Known rows, with every way that one mark hangs from another
sutap[ribami[nere] vezom[vogom[talisi]]]: [ 1.29  0.99 -4.91  2.37  1.44 -0.07 -0.80 -0.08  0.82  3.21  1.83 -0.27
  0.85 -0.83  0.19  2.56  2.32 -1.64  0.68 -4.32 -5.21]
sutap[ribami[nere] vezom[segipez[soge]]]: [ 2.78  1.90 -4.40  0.89  2.08  0.31 -0.08 -1.44  2.38  4.43  0.41 -0.94
 -0.84 -0.45 -2.32  0.96  1.06 -3.80  0.78 -0.98 -4.14]
vezom[segipez[soge] sutap[ribami] vogom]: [-1.74  0.50  1.48  0.54  1.94  1.41 -0.57 -1.16  2.80  0.03  2.35 -1.97
 -2.50  0.27  1.24  0.41 -3.82 -2.06  0.43  0.67 -1.91]
sutap[ribami]: [ 2.54  1.26 -2.13  1.87  1.99  1.19 -0.15 -0.87  1.41  2.90  1.73 -0.21
  0.22  0.67 -0.72  1.42  2.27  0.61 -1.27 -3.23 -2.04]
sutap[ribami[nere] vezom]: [ 3.25  1.71 -6.20  1.81  2.02  0.38 -0.14 -0.85  1.19  4.78  0.40 -0.43
  0.72  0.08 -1.68  1.92  2.90 -1.52 -0.73 -3.03 -4.98]
talisi[vogom[vezom[sutap]]]: [ 0.90 -2.38  0.70  1.41  1.53 -0.90 -1.88 -0.70  0.41  0.25 -0.31 -0.06
  0.52  2.95 -0.81  0.03 -0.99  2.69 -1.58 -0.47 -1.17]
vogom[vezom[segipez[soge] sutap[ribami[nere]]]]: [-0.07  0.64 -0.99  2.34  1.31 -0.17 -0.15 -2.25  1.39  1.24  0.09 -2.46
 -1.11  1.80 -0.09  0.39 -2.07 -0.58 -0.01 -0.22 -1.21]
segipez[soge[nolelum[pubifim]] vezom[sutap vogom]]: [-0.60  0.93  1.50 -0.53 -0.45  1.31  0.17  1.73  2.34 -2.81  1.42 -1.11
 -2.41  2.02 -0.55  0.51  0.22 -1.58 -2.18  1.63  0.54]
segipez[soge vezom]: [ 4.59 -0.17 -0.09 -0.55  0.69  0.32  0.38  0.33  3.43  0.63  1.45 -1.38
 -1.74  2.09 -1.80  0.05  4.69 -0.07 -1.11 -0.26 -0.66]
nolelum[pubifim soge]: [-2.28  1.43 -0.39  1.49 -0.90 -0.72 -1.03  0.55  1.88 -0.11 -1.81  0.13
  1.14  1.55 -2.30  0.24  2.25  3.55  1.32  2.83  0.88]
pubifim[nolelum[soge] talisi[vogom[vezom[segipez]]]]: [-2.60 -1.65  2.38 -0.94 -2.28 -3.75  0.18  0.18 -1.64  2.33  2.46 -0.77
  0.06 -0.08  0.40  0.70 -2.15  1.16 -0.65 -0.42  1.32]
ribami[nere]: [-0.21  0.03 -2.25  2.02  3.18 -1.32 -0.30 -0.47  1.89  3.99 -1.73 -1.93
  3.10  1.33 -2.42  0.02  2.14  3.52  0.31 -2.03 -4.30]
sutap[ribami vezom[segipez vogom[talisi]]]: [ 1.34  1.05 -2.30  2.46  0.22  0.35 -1.73 -0.07  0.60  0.99  2.67  0.09
 -2.48 -1.73  0.43  1.94 -0.06 -2.84  1.27 -3.59 -2.98]
sutap[ribami[nere] vezom[segipez[soge] vogom]]: [ 1.75  1.46 -3.66  0.44  1.71  0.66 -0.85 -0.24  2.57  3.76  1.12 -0.43
 -0.73 -1.18 -0.49  1.13  0.09 -4.09  1.22 -1.43 -4.19]
nere[ribami]: [ 2.54 -0.08 -0.57  1.79  1.75  1.48  0.63  1.27  1.76  2.87  0.77 -2.01
 -0.78 -0.01 -0.82  0.75  3.59  2.17 -2.05 -4.29 -1.71]
nolelum[soge]: [-0.64  0.84  0.26  0.72  0.28 -0.85 -1.01 -0.08  2.31  1.24  0.16 -0.27
  1.30  1.49 -1.13  0.50  2.74  2.79  0.58  0.40 -0.01]
nolelum[pubifim[talisi[vogom[vezom]]] soge]: [-2.72 -0.46  0.90  0.47 -1.70 -2.13 -1.01  0.74 -0.18  0.78 -1.29  0.62
  0.77  1.57 -0.02  0.85  0.69  3.78  0.51  2.54  1.21]
sutap[vezom[vogom]]: [ 2.33 -0.02 -2.12  1.39 -0.29 -0.05 -2.09  0.82  1.61  1.54  0.79  0.00
 -0.98 -0.10 -0.48  0.67  2.49  0.59 -0.39 -2.60 -2.85]
vezom[segipez[soge[nolelum]] vogom[talisi]]: [-2.81  0.40  4.60  1.19  0.47 -0.68 -1.49  0.29  2.18 -1.09  2.18 -0.81
 -1.11 -0.74 -0.68 -0.19 -1.49 -1.13  2.00 -1.63  0.31]
segipez[soge[nolelum[pubifim]] vezom[sutap vogom[talisi]]]: [-1.52  0.67  2.06  0.45 -0.72  0.52  0.31  1.31  1.76 -3.70  2.14 -1.44
 -2.34  1.82 -0.52  0.97  0.61 -1.38 -1.20  0.84  0.42]
pubifim[nolelum[soge] talisi[vogom[vezom[segipez sutap]]]]: [-3.69 -1.71  2.38 -0.75 -2.08 -3.66  0.49 -0.44 -1.80  1.62  2.52 -1.60
 -0.47  0.45  0.77  0.79 -3.48  1.12 -1.09  0.46  0.84]
vezom[segipez sutap vogom[talisi]]: [-4.74 -0.95  2.70  3.21  1.28 -1.12 -1.63 -0.65  0.76 -2.07  1.19 -2.86
 -1.84  0.11  0.93  0.28 -4.16  1.87  1.95 -1.01 -2.68]

Rows
[ 2.26  1.35 -2.90  1.49  0.43  1.13 -1.80  0.37  1.19  1.87  1.93  0.44
 -2.52 -1.52  0.46  1.46 -0.42 -3.04  0.26 -2.78 -2.84]	sutap[ribami vezom[segipez vogom]]
[-0.70  0.20  0.88  3.85 -0.02 -0.92 -0.26 -2.92  0.38 -1.18  2.09 -2.52
 -2.31  1.44  0.23  1.09 -1.30 -0.45  1.09 -1.51 -0.06]	vogom[talisi vezom[segipez[soge] sutap[ribami]]]
[-2.32 -1.56  1.96 -1.71 -1.27 -3.28  0.83  0.20 -0.88  3.27  2.96 -0.74
  1.13  0.10 -0.44  0.95 -0.29  1.79 -1.32 -0.43 -0.05]	pubifim[nolelum[soge] talisi[vogom]]
[ 3.48  1.24 -3.92  1.30  0.27  1.48 -1.36  0.40  1.29  2.44  2.50  0.80
 -1.26 -0.71  0.68  2.06  2.21 -2.07 -1.04 -3.67 -3.09]	sutap[ribami vezom[vogom]]
[ 0.09  1.07 -3.83  2.54  1.56 -0.41 -1.21 -0.12  0.72  2.66  1.26 -0.65
 -0.37 -1.70 -0.01  1.94 -0.36 -2.61  1.99 -3.48 -4.99]	sutap[ribami[nere] vezom[segipez vogom[talisi]]]
[ 1.17  2.00 -0.73  1.14 -0.16  0.90 -1.11 -0.24  1.43  0.69  3.52  0.47
 -2.64 -1.59 -0.27  1.70  0.03 -5.22  0.63 -2.72 -1.36]	sutap[ribami vezom[segipez[soge[nolelum]] vogom[talisi]]]
[-1.33  0.07  2.02  1.14  1.91 -0.23 -0.17 -2.32  2.83  0.13  0.14 -3.22
 -2.39  1.64 -2.01 -0.96 -2.41  0.40  0.41  2.10 -1.64]	vezom[segipez[soge] sutap]
[-1.25 -1.07  2.58  0.82  0.74 -0.65 -1.76 -0.44  0.67 -1.25 -0.99  0.24
 -0.69  2.40 -2.21 -0.73 -3.45  0.17 -0.83  2.06  0.92]	talisi[vogom[vezom[segipez[soge[nolelum[pubifim]]] sutap]]]
[-1.51  0.22 -0.10  3.90  0.86 -1.39  0.04 -2.92  0.44 -0.14  1.22 -3.02
 -0.99  1.47 -0.08  1.13 -1.47 -0.29  1.56 -1.44 -1.38]	vogom[talisi vezom[segipez[soge] sutap[ribami[nere]]]]
[-1.66  0.70  3.89 -0.09  0.82  0.32 -1.64  0.86  2.90  0.01  1.27 -0.36
 -1.18 -0.46 -0.67 -0.77 -1.93 -1.36  0.76 -0.64  0.47]	vezom[segipez[soge[nolelum]] vogom]
[ 0.48 -2.23  2.15  0.68  1.58 -0.96 -1.82 -1.19  1.37 -0.03 -0.31 -0.46
 -0.71  2.52 -1.32 -0.76 -2.51  0.88 -0.38  1.16 -0.46]	talisi[vogom[vezom[segipez[soge] sutap]]]
[-3.04  0.50  1.73  1.59 -0.56 -0.84 -0.49  0.47 -1.42 -0.23 -0.53 -0.09
 -0.29  1.64 -1.00  0.72 -1.93  1.88 -2.76 -0.39  0.72]	soge[nolelum[pubifim[talisi[vogom[vezom[sutap]]]]]]
[-4.33  1.60  2.56  0.30  0.56  1.19  0.08 -0.36  1.17 -0.39  2.20 -1.60
 -2.97 -0.25  1.54  0.93 -5.19 -2.68 -0.53  1.03 -0.58]	vezom[segipez[soge[nolelum[pubifim[talisi]]]] sutap[ribami] vogom]
[-0.23  0.02 -0.91  4.80 -0.05 -0.83 -0.30 -2.31 -0.76 -0.86  2.07 -2.01
 -0.80  1.95  0.89  2.05  0.55  1.85 -0.43 -3.59 -0.98]	vogom[talisi vezom[sutap[ribami]]]
[-0.55  1.12  0.31 -0.02  1.29  0.91  1.05  0.60  1.88 -1.17  3.61 -1.63
 -1.08  1.44  0.66  2.02  0.52 -3.39 -1.58 -1.32 -1.55]	segipez[soge[nolelum] vezom[sutap[ribami[nere]] vogom[talisi]]]
[-2.67 -0.50  2.93  0.60  1.48  0.16 -1.14 -0.81  3.08 -0.74  0.98 -2.62
 -2.29  0.74  0.33 -0.72 -3.61  0.03  0.98  1.51 -1.72]	vezom[segipez[soge] sutap vogom]
[ 1.00  1.35 -4.41  1.52  1.85  0.37 -1.34  0.33  1.33  3.54  0.55 -0.29
 -0.45 -1.46  0.02  1.48 -0.74 -2.80  1.04 -2.66 -4.85]	sutap[ribami[nere] vezom[segipez vogom]]
[-0.02  0.40  2.59 -0.30 -0.55 -0.45 -0.15 -0.06  1.22  0.98  0.39  0.35
 -0.11  1.72 -2.14 -0.06  1.09  0.10 -1.74  0.48  1.80]	segipez[soge[nolelum[pubifim[talisi[vogom[vezom]]]]]]
[-3.22  0.97  0.27  0.94 -1.61 -1.68 -0.15  0.44  0.54  1.29 -1.04 -0.62
  0.34  0.93 -0.42  0.93  1.88  4.12  0.79  2.15  0.43]	nolelum[pubifim[talisi] soge]
[-0.07  2.05 -2.29  1.20  1.22  0.14 -0.66 -0.27  1.53  2.34  2.14 -0.28
 -0.59 -1.52 -0.72  1.74 -0.28 -5.02  1.38 -2.60 -3.34]	sutap[ribami[nere] vezom[segipez[soge[nolelum]] vogom[talisi]]]
[-2.43  1.35  1.37  4.00 -0.86 -0.61 -0.19 -2.14 -0.29 -2.39  1.41 -1.82
 -2.32  1.31 -0.63  1.11 -2.28 -1.14  0.62 -0.62  1.30]	vogom[talisi vezom[segipez[soge[nolelum[pubifim]]] sutap[ribami]]]
[ 3.17  1.17  1.14 -0.92  0.31  0.72  0.45  0.98  2.74 -0.18  1.91 -0.56
 -1.62  1.89 -2.19  0.27  3.55 -1.80 -2.41 -0.80  0.81]	segipez[soge[nolelum] vezom]
[-0.49  0.94  1.68 -0.11 -0.08  0.42  0.53 -0.90  0.85  0.75  1.30 -0.04
 -0.75  1.95 -1.15  0.75 -0.34 -1.27 -2.47  0.82  1.18]	segipez[soge[nolelum[pubifim[talisi[vogom[vezom[sutap[ribami]]]]]]]]
[-1.11  0.29  2.63 -0.08 -0.35 -0.38  0.14 -0.67  1.02  0.26  0.44 -0.45
 -0.60  2.26 -1.75  0.05 -0.22  0.10 -2.16  1.38  1.31]	segipez[soge[nolelum[pubifim[talisi[vogom[vezom[sutap]]]]]]]
[-1.82 -1.70  1.74 -1.03 -2.36 -3.52  0.46  0.19 -1.58  2.68  2.84 -0.55
  0.84  0.45  0.50  1.09 -0.45  1.78 -1.50 -0.97  1.19]	pubifim[nolelum[soge] talisi[vogom[vezom]]]
[-1.08 -1.19  0.50  1.16  0.38 -1.45 -0.59  0.38 -0.19  1.99 -1.31 -0.30
  0.21  1.02 -1.59  0.23  0.59  4.23 -0.53  0.38 -1.57]	nolelum[pubifim[talisi[vogom]]]
[ 0.68 -0.90 -0.54  1.05  0.84  0.39 -0.74  1.52  1.34 -1.45  1.33 -1.90
 -1.98  1.78  1.40  0.95  0.42  1.63 -1.65 -1.27 -2.54]	segipez[vezom[sutap vogom]]
[-2.38  0.71  1.89  0.85  0.13 -0.71 -0.49  1.06 -0.64  0.95 -0.47  0.58
  0.45  0.82 -2.10  0.47 -0.43  1.87 -2.22 -0.81  0.22]	soge[nolelum[pubifim[talisi[vogom]]]]
[ 1.72  2.75 -1.96  0.60 -0.62  0.77  0.13 -0.72  0.73  2.48  1.57  0.04
 -3.38 -1.04 -1.56  1.39  0.14 -4.36 -0.76 -0.63 -1.05]	sutap[ribami vezom[segipez[soge[nolelum[pubifim[talisi]]]]]]
